Every row comes from one small tree of marks. The marks that hang from a mark follow it in brackets, in the order of their numbers. Every link used is in the known rows. Which tree was each row made from?
Known rows
j148{j198 j247{j396} j333}: [-16.2 -19.2 -22.8  22.2   5.7  35.9  -7.6 -12.9  15.7  -1.4  20.2   0.7
  13.4  55.6 -71.1 -33.6 -36.0   3.1  -6.3  30.1  35.6   7.6 -67.2  25.1
 -32.2]
j396{j247{j198}}: [-17.2 -40.7 -31.6 -16.2  -7.0  12.3 -26.7 -20.0 -17.6  -7.9  49.2   5.5
  -3.1   2.2 -25.9 -26.3 -15.0 -14.2  27.2 -30.0  43.7  15.6  24.6 -45.6
  -2.3]
j333{j684 j766}: [ 48.0  27.0  21.1 -21.2  -7.3  31.5  -4.5 -45.9 -35.2  -8.7   4.7  29.0
 -15.0   3.1  26.4  -4.3  14.4   4.9 -28.0   5.8 -25.9  13.5 -10.6  -3.4
   3.2]
j396{j247{j198{j333{j684{j766}}}}}: [-16.2  -5.9  12.7 -29.7  12.5  -4.1 -34.2  34.1   2.1 -17.5   7.4 -25.3
 -16.2 -36.7 -29.0  16.2   7.3  -9.8  16.9   3.9   2.9   6.5  -3.8 -34.9
   2.2]
j198{j247 j333{j684{j766}} j396}: [ -1.7  14.2  11.8  -2.5  22.4 -12.3   8.5  28.4  27.1   5.2 -61.0 -12.6
  15.2 -22.0 -13.9  51.5 -18.4   3.3  -1.5  62.1 -36.2  -9.6  30.0  -8.3
   4.9]
j247{j198{j333{j684}} j396}: [-45.2 -28.8  -8.2  -3.6  -3.1 -31.3 -71.6 -17.2  -5.3  11.0  29.2 -25.4
 -13.9 -15.2 -31.0 -19.6  20.0 -18.0  -8.4 -34.1  42.1 -14.1  -4.3  -5.9
  -2.0]
j396{j247{j198{j333{j684}}}}: [-18.5 -18.1  -2.3 -29.2  11.6   1.1 -41.4   5.4  -3.7  -0.1  11.6   5.4
 -19.5 -20.9 -24.0  -6.9  25.3 -19.3  32.1 -33.5  22.6  -6.3 -17.8 -43.0
  -0.7]
j766{j884}: [ 49.1 -20.6 -61.7 -29.4  -5.4 -34.1 -12.8 -11.4  -9.6  11.6  33.6  23.8
   6.8  51.7  14.2 -39.9 -15.1   3.7  30.3  -1.5 -13.4   8.9  75.4  10.8
  -4.6]
j431{j333{j198 j766}}: [ 35.5  41.4  22.3  11.0 -14.6  10.0  26.0  -3.2 -11.3 -26.4  -3.2  -3.9
 -24.6  12.9  18.1 -10.7  45.0  53.3 -27.4  -9.2  -4.4   4.9 -26.9  32.5
  -2.2]
j431{j333}: [ 48.9  16.0 -31.9 -27.0   5.4 -14.8 -14.1 -11.9  -8.8  16.4  10.0  -3.4
 -10.8  39.8 -17.3 -34.1  31.8  26.8  -9.9 -11.0  17.8  27.4  15.1  23.6
 -14.5]
j396{j247{j198{j333}}}: [-18.5 -15.5 -27.9 -21.3  11.8  -1.3 -26.2  22.3  10.6   4.6  32.3  -3.8
 -10.3  -1.0 -35.4 -18.3  -1.8  -8.4  25.9 -27.4  38.9  -2.5   8.9 -28.8
  -5.5]
j333{j198{j247} j684}: [ -3.2 -30.8  12.2  -7.8  -5.0  12.1   0.8 -35.3  -6.7 -18.9 -45.5  40.6
  11.7  -5.8  25.4   5.3  20.5  21.5  27.6   9.4 -16.3 -28.2  24.6 -59.9
 -17.1]
j854{j396{j247}}: [ 25.0  -4.1 -23.6 -30.3  17.7  12.7 -12.8   9.1   9.6   3.7  -6.6  30.2
   1.1  13.5  31.2 -18.4 -24.1 -12.5  47.4 -17.8  37.4  26.1   7.2 -15.0
 -25.0]
j198{j247{j396} j333{j766}}: [ -6.7 -14.1  -1.4  20.3  18.2  -8.4 -11.0  -5.9  21.3  34.0   3.1 -11.9
   2.4 -10.6  -2.8  -4.8 -33.8  -5.2 -55.8   8.6  15.1 -27.4  18.3   6.8
  -9.4]
j333{j684}: [ 34.2  -4.2 -16.7 -37.3   2.5   8.8 -39.5 -44.2 -27.5  -3.4  -8.1  34.3
  -6.3  21.2   3.1 -13.5  15.9   4.6  10.8  -1.7  -8.6  13.1  15.5  -9.4
 -10.9]
j247{j396}: [ 11.1 -30.7 -39.6   1.8   2.6  -6.4 -50.5 -44.8 -10.9  18.9  33.6   5.9
   7.5  29.8 -11.5 -29.2 -29.2  -9.3 -18.4  -5.1  31.5  17.0  39.8  13.0
 -16.3]
j854{j396{j247{j198{j333{j766}}}}}: [ -5.3  23.9  13.1 -11.2  10.1  12.8   4.8  54.2  22.6 -14.7  17.4 -10.4
 -31.6 -32.2  15.4  -1.6  -8.2 -12.7  11.5 -30.6  51.0   6.2 -36.2  -9.2
 -10.5]
j148{j247{j198{j333} j396}}: [-38.2 -32.3 -64.9   6.8  -7.5 -19.7 -49.0  -3.6  30.7  10.5  49.6 -33.3
  -2.3   6.1 -52.4 -41.6 -11.4 -20.1 -19.0 -39.5  60.1 -27.0   5.6 -12.7
 -13.5]
j431{j333{j198 j684 j766{j884}}}: [ 40.9  22.6  31.7   0.7 -36.5 -22.7  37.9   0.7 -28.6 -19.2  -8.1  -5.7
 -15.7   5.8  51.4  -7.9  68.4  30.0  -0.1 -24.1 -40.9  10.0 -12.9  30.7
  19.1]
j148{j333}: [ 19.8  14.2 -15.5 -38.2  19.7  20.7  -7.4 -26.8   0.2   3.7  25.6  27.6
  -2.7  49.2 -36.2 -40.0  -9.7  16.2  10.0  14.5   9.3  17.2 -19.5  24.0
 -36.6]
j198{j247 j396}: [ -0.4 -20.4 -34.5  10.2   8.5   5.9  20.8 -33.3   5.5  12.0 -20.6  19.5
  27.5  15.7 -10.9  11.0 -40.8  -5.7   5.2  23.2   2.8   4.6  49.5 -16.2
   3.6]
j333{j198 j684 j766{j884}}: [ 24.1   6.9  17.5  -2.0 -30.9   4.3  23.3 -20.9 -34.5 -29.9  -0.2  28.9
  -9.0   6.2  70.0  -1.1  28.4  16.7  14.8  -8.8 -53.9  -8.2   8.8   7.4
  10.6]
j333{j766}: [ 44.7  29.8  -8.0 -16.2   2.3  29.9  -2.0 -31.9 -23.4  -6.6  24.1  21.3
 -10.4  23.0  10.1 -11.9 -16.5  18.1 -31.1  10.3  -8.4  18.3  18.5  15.4
  -2.9]
j333{j198 j766}: [ 20.8  27.4   3.9   6.1 -11.0  43.2  13.5 -28.6 -21.3 -34.4   1.1  30.5
 -15.2  14.3  26.8  -7.0   7.2  41.0 -14.5   8.8 -22.2  -0.3   6.6   5.2
  -3.4]
j198{j247 j333{j684 j766} j396}: [ -4.3  35.5  26.0  10.1   9.0  17.7  38.6   1.8   8.1  21.8 -51.0   6.2
  14.2 -18.8  14.0  43.3   4.4 -13.5 -22.7  22.8 -30.3 -25.2 -17.7  -6.5
  16.8]

Which tree is each row?
[  6.3 -12.0 -11.8 -34.9 -11.1 -55.3 -31.9  39.7   2.9 -19.4  24.3 -34.0
 -20.0 -15.3  -9.9  -4.5   2.3   0.7  19.9   4.9 -20.0  -5.4  50.4   9.1
   9.5]  j247{j198{j333{j684{j766{j884}}}}}
[  7.1  -2.5 -10.5  -2.1   9.2 -47.4  25.4  49.3  25.9  16.5 -40.7 -19.2
  24.7 -13.2  12.6  35.9 -25.7 -11.8  20.3  47.0 -54.9 -13.1  57.2  11.7
  17.6]  j198{j247 j333{j684{j766{j884}}} j396}
[  0.3  30.9  12.4  -2.6  26.7   8.1  -3.8  39.2  10.3  12.6 -38.3  -5.6
  13.8 -16.5  -1.1  52.4   3.5 -18.9  19.0  32.7 -37.7  25.1  -9.7   5.8
  13.4]  j198{j333{j684{j766}} j396{j247}}
[  1.2  22.9 -25.5  -2.9  26.9  13.8   6.5  23.2  22.2  31.3  -9.6  21.1
  19.6  23.5 -11.0  20.0  -9.6 -16.4  30.2  -0.1  -3.6  12.1  -4.1   8.4
   4.1]  j198{j333 j396{j247}}
[ -2.5  23.4  -2.0 -12.0  19.7  15.9  -4.6   9.9   4.4  31.0 -32.4  25.9
  15.1   1.7   6.6  36.4  23.8 -25.0  31.3  -8.8 -15.2  19.2 -24.7  -0.6
   8.1]  j198{j333{j684} j396{j247}}
[  9.6  12.8  -3.8  -4.2   7.2 -25.3  10.8  59.2  11.7  17.0 -20.3  -7.5
  24.5  -8.2  22.9  45.7 -10.9 -22.8  40.0  18.0 -57.3  21.1  23.1  15.8
  25.4]  j198{j333{j684{j766{j884}}} j396{j247}}
[ -7.6 -22.5  -1.6 -29.9  -0.9 -38.1 -21.7  55.1   0.3 -11.2  29.7 -28.6
  -5.3 -28.2   1.2   3.6   0.2 -19.4  39.6  -8.5 -18.2   3.6  23.2 -24.8
  11.5]  j396{j247{j198{j333{j684{j766{j884}}}}}}
[-25.2 -22.5 -10.6  29.7   1.9  17.5  36.6 -24.7  10.8 -12.2 -41.2  26.8
  30.9  11.0   4.2  16.5 -17.6  20.9  25.1  26.9 -10.1  -6.4  37.4 -26.7
   0.0]  j333{j198{j247 j396}}
[ 11.2  15.0   9.5  13.7  -5.5 -22.2  53.9  18.8   9.1  28.3 -32.6   3.8
  17.2 -10.5  36.3  32.5  -3.7 -21.8  -4.4  11.7 -48.2 -27.5  16.0  12.9
  28.3]  j198{j247 j333{j684 j766{j884}} j396}
[-16.3  10.5  30.3 -17.5   0.5  24.0 -10.7   9.0 -15.8  -1.5  19.9  -1.3
 -24.1 -35.1  -3.5   9.8  23.9 -15.3  -2.3 -29.9   5.4  -5.7 -45.6 -30.8
  12.5]  j396{j247{j198{j333{j684 j766}}}}
[ 56.9  45.5  34.0 -16.9 -10.1   3.3   6.0 -26.5 -32.1   4.0  -2.8  -5.8
 -23.5   1.9  20.4 -13.8  57.4  19.8 -41.6 -11.6 -12.0  25.9 -36.3  22.0
   7.2]  j431{j333{j684 j766}}
[ -6.7   7.2  32.0  35.1 -36.4  18.1  61.3  -2.4 -31.7 -18.1 -12.9  28.7
  17.9  -9.8  75.8  34.7  10.1 -23.4  37.1 -17.5 -55.2  21.3 -12.7   1.0
  37.0]  j333{j198{j396{j247}} j684 j766{j884}}
[ -4.4  -7.2  -1.1  32.9  -2.5  -9.4  48.5  -3.6  10.3  -6.6 -52.6 -11.3
  17.8   8.6   2.3  10.3  20.8  31.6   6.6   9.9   7.0   0.4  13.2  -7.0
   7.7]  j431{j333{j198{j247 j396}}}
[-24.2  13.1 -32.3   2.9   8.8  -9.0 -14.5   8.6  14.3   0.7  16.3 -13.1
  -5.9  10.9 -45.1   0.3  -4.9   5.5   8.1 -12.3  26.3   2.7  14.2  18.4
  11.9]  j247{j198{j333 j396}}
[-17.4  40.0  -0.3  14.5  -1.5  12.4  15.6   9.1   3.5  -7.9  23.5 -25.6
 -13.2  -8.9 -26.0  11.7  -6.9   2.6 -28.1  -6.4  11.5   1.0 -11.6  32.9
  24.6]  j247{j198{j333{j766} j396}}
[-15.7  -3.8 -16.1 -21.5  23.6  -7.5 -26.8  47.4  31.4  -5.3  11.9  -4.6
 -16.6 -12.5  -5.3 -22.1  -8.1 -12.5  46.5 -38.5  64.6   4.8  -7.1 -19.8
 -25.3]  j854{j396{j247{j198{j333}}}}
[-23.5  13.4  14.8  15.4  22.0  59.8  36.1  13.1   5.0   3.9  -8.8  21.7
  23.7  45.4 -54.8  24.0 -35.8  -0.4  39.0  42.6   5.9  47.7 -84.7  25.5
  -8.2]  j148{j198{j396{j247}} j333}
[ -1.6   7.6 -33.2   5.2  30.0  -9.7  13.1   9.6  36.1  29.0 -39.3  17.4
  21.7  16.6 -21.8  18.9 -24.2  -1.3   2.4  23.4   3.6 -24.0  38.8  -3.8
  -0.8]  j198{j247 j333 j396}
[-30.9  -3.4  -4.8  21.1  -1.9 -12.4 -35.0  -5.6   0.2   1.3  52.5 -38.0
 -20.9 -14.9 -28.4 -21.9 -10.7  -4.8 -56.3 -28.6  48.4  -6.9  -1.8  27.0
   5.6]  j247{j198{j333{j766}} j396}
[  8.9  12.1  55.2   9.3 -16.3   9.8  45.0 -15.4 -15.9 -20.4 -48.4  -4.5
  -7.4 -25.9  36.5   8.7  54.1  35.4 -23.2   2.9 -17.3 -13.2 -29.9 -26.6
   0.7]  j431{j333{j198{j247} j684 j766}}
[  0.6 -30.6   5.4  12.5  -4.9 -44.3   3.4   4.7   5.3  38.2  -0.4 -10.8
   7.5 -16.7  33.3   0.6 -10.0 -34.4 -26.0 -10.0 -16.3 -32.2  22.1  -3.0
   8.8]  j198{j247{j396} j333{j684 j766{j884}}}
[-12.6  11.8  -4.7  -1.5  17.2  -5.5   4.3  -3.0  16.7  29.6 -58.2  14.3
  18.8  -4.0  -9.9  33.2   6.8  -8.7  11.3  16.3 -16.0 -24.3  10.6 -17.2
   4.0]  j198{j247 j333{j684} j396}
[ 50.7  37.0  -0.3 -25.4  -3.3 -22.7   4.9  11.0  -7.1  16.4   3.0  21.2
 -14.7   7.3  38.7  -7.4  24.0   1.2  -1.7 -10.2 -46.4 -13.8   5.9  28.3
  11.3]  j198{j333{j684 j766{j884}}}
[-34.5 -36.0  43.4  42.5 -19.1  20.8   0.5 -46.6 -17.2 -13.1 -22.8   8.8
  12.9 -33.5  39.8  16.5  -1.8  -2.4 -32.4   3.1  -2.5 -23.1  -6.3 -39.6
   0.1]  j333{j198{j247{j396}} j684 j766}
[ 46.6  14.0 -12.9 -40.0  12.7 -45.2 -23.2  44.9   7.4   3.9  -8.0  -4.4
  -6.0   7.2  11.2   4.9   1.4  11.2  18.9  29.5 -56.3   0.9  49.5  33.5
  -2.0]  j198{j333{j684{j766{j884}}}}
[-32.0 -65.6  -9.3  35.0  -4.0  -1.9 -15.5 -38.3   6.7  -1.2  -8.6   5.5
  20.4   3.5   5.3  -9.3 -23.0  12.1  -1.0   3.2  25.9 -21.6  44.6 -33.2
 -19.3]  j333{j198{j247{j396}}}
[-40.3 -13.1  24.3  18.3 -38.5  27.5  -6.1 -51.3 -18.1 -18.1  57.3 -22.6
  -5.4 -15.8 -42.1 -37.6  -2.0 -37.8 -45.9 -39.6  40.0  -6.8 -84.0 -14.5
  -4.9]  j148{j247{j198 j396} j333{j684 j766}}
[-13.8  25.7  37.8 -18.4   3.4  15.5  -6.1  34.9   7.3 -21.1  -4.0  -7.5
 -34.5 -48.9  31.3   5.6  18.8 -27.0  17.9 -37.9  37.7   3.6 -56.6 -22.8
  -6.8]  j854{j396{j247{j198{j333{j684 j766}}}}}
[-41.4 -46.6 -39.3  10.7 -20.5   3.7 -24.3 -40.9   8.8  -2.8  67.7 -25.5
   8.2  19.7 -69.4 -59.9 -28.0 -25.3 -14.2 -32.9  74.5  -9.4 -37.3 -10.4
 -27.0]  j148{j247{j198 j396} j333}
[  5.3  23.7  26.5  26.6 -35.3  11.4  52.2 -12.3 -30.1 -17.8 -17.4  23.3
  13.8   5.4  73.2  27.6  15.6   3.5  20.4  -8.5 -66.8  11.5   0.9  26.9
  32.6]  j333{j198{j396} j684 j766{j884}}
[-20.7 -19.1  60.3  40.2 -23.3  -5.3  15.8 -27.0 -16.7  -7.3 -28.7 -27.9
  -2.3 -34.8  28.0   9.4  42.6  11.7 -48.0 -14.0   7.6  -6.5 -35.8 -12.1
   5.0]  j431{j333{j198{j247{j396}} j684 j766}}
[-18.4 -20.8 -52.8  23.5 -35.1 -39.3  -6.2  19.6  14.0   4.4  70.7 -45.0
   0.6  -0.7 -14.2 -38.7 -20.5 -30.2 -34.4 -48.7  30.7 -34.4  17.3  16.2
  13.8]  j148{j247{j198{j333{j766{j884}}} j396}}
[-47.9 -54.1  14.3  29.6   2.9  11.4   6.7 -26.8  16.6   1.6  -0.6   6.6
  19.4  14.0 -20.3 -23.0 -26.0  12.4   6.7  12.1  33.1 -19.2 -14.8 -17.2
 -36.5]  j148{j333{j198{j247{j396}}}}
[-27.0 -24.9  43.6  40.3  12.6  40.4  26.1  -8.3   2.2   1.4   9.5 -11.4
   8.6  15.7 -48.1  -1.8 -62.2   9.0 -38.0  58.3  26.9   8.4 -65.0  21.5
 -21.0]  j148{j198{j247{j396}} j333{j766}}
[ 69.6  22.4 -14.7  -5.8 -17.7 -35.0  32.6   9.3 -16.0  11.5  30.9 -16.3
 -12.0  31.1  30.4 -32.9  19.5  19.4 -26.3 -23.2 -18.7  29.3  24.3  51.4
  12.4]  j431{j333{j766{j884}}}
[-33.2 -61.1  30.6  23.2  -4.4  -2.4 -21.1 -23.6  -5.0 -22.4 -33.7 -16.6
  19.3 -37.6  12.6  18.4 -15.0   8.2  -5.6  38.1 -11.6 -12.1  32.3 -39.1
 -10.7]  j333{j198{j247{j396}} j684{j766}}
[-25.4  26.5  10.3  -5.0   5.5 -10.4 -21.4  19.0   7.2 -22.8 -11.9 -37.8
  -8.6 -31.9 -36.4  27.9  -3.0   4.7  -1.0  18.7 -14.8   9.7   9.5  17.6
  18.7]  j247{j198{j333{j684{j766}} j396}}
[ 31.2  54.4   7.2  -8.0  30.2  39.8   4.0  35.0  11.3  -8.8 -10.2  13.4
 -23.0  27.6 -25.4  17.6  -6.5  45.2 -27.5  52.6 -18.4  -1.3 -35.4  48.8
  -5.8]  j148{j198{j333{j766}}}
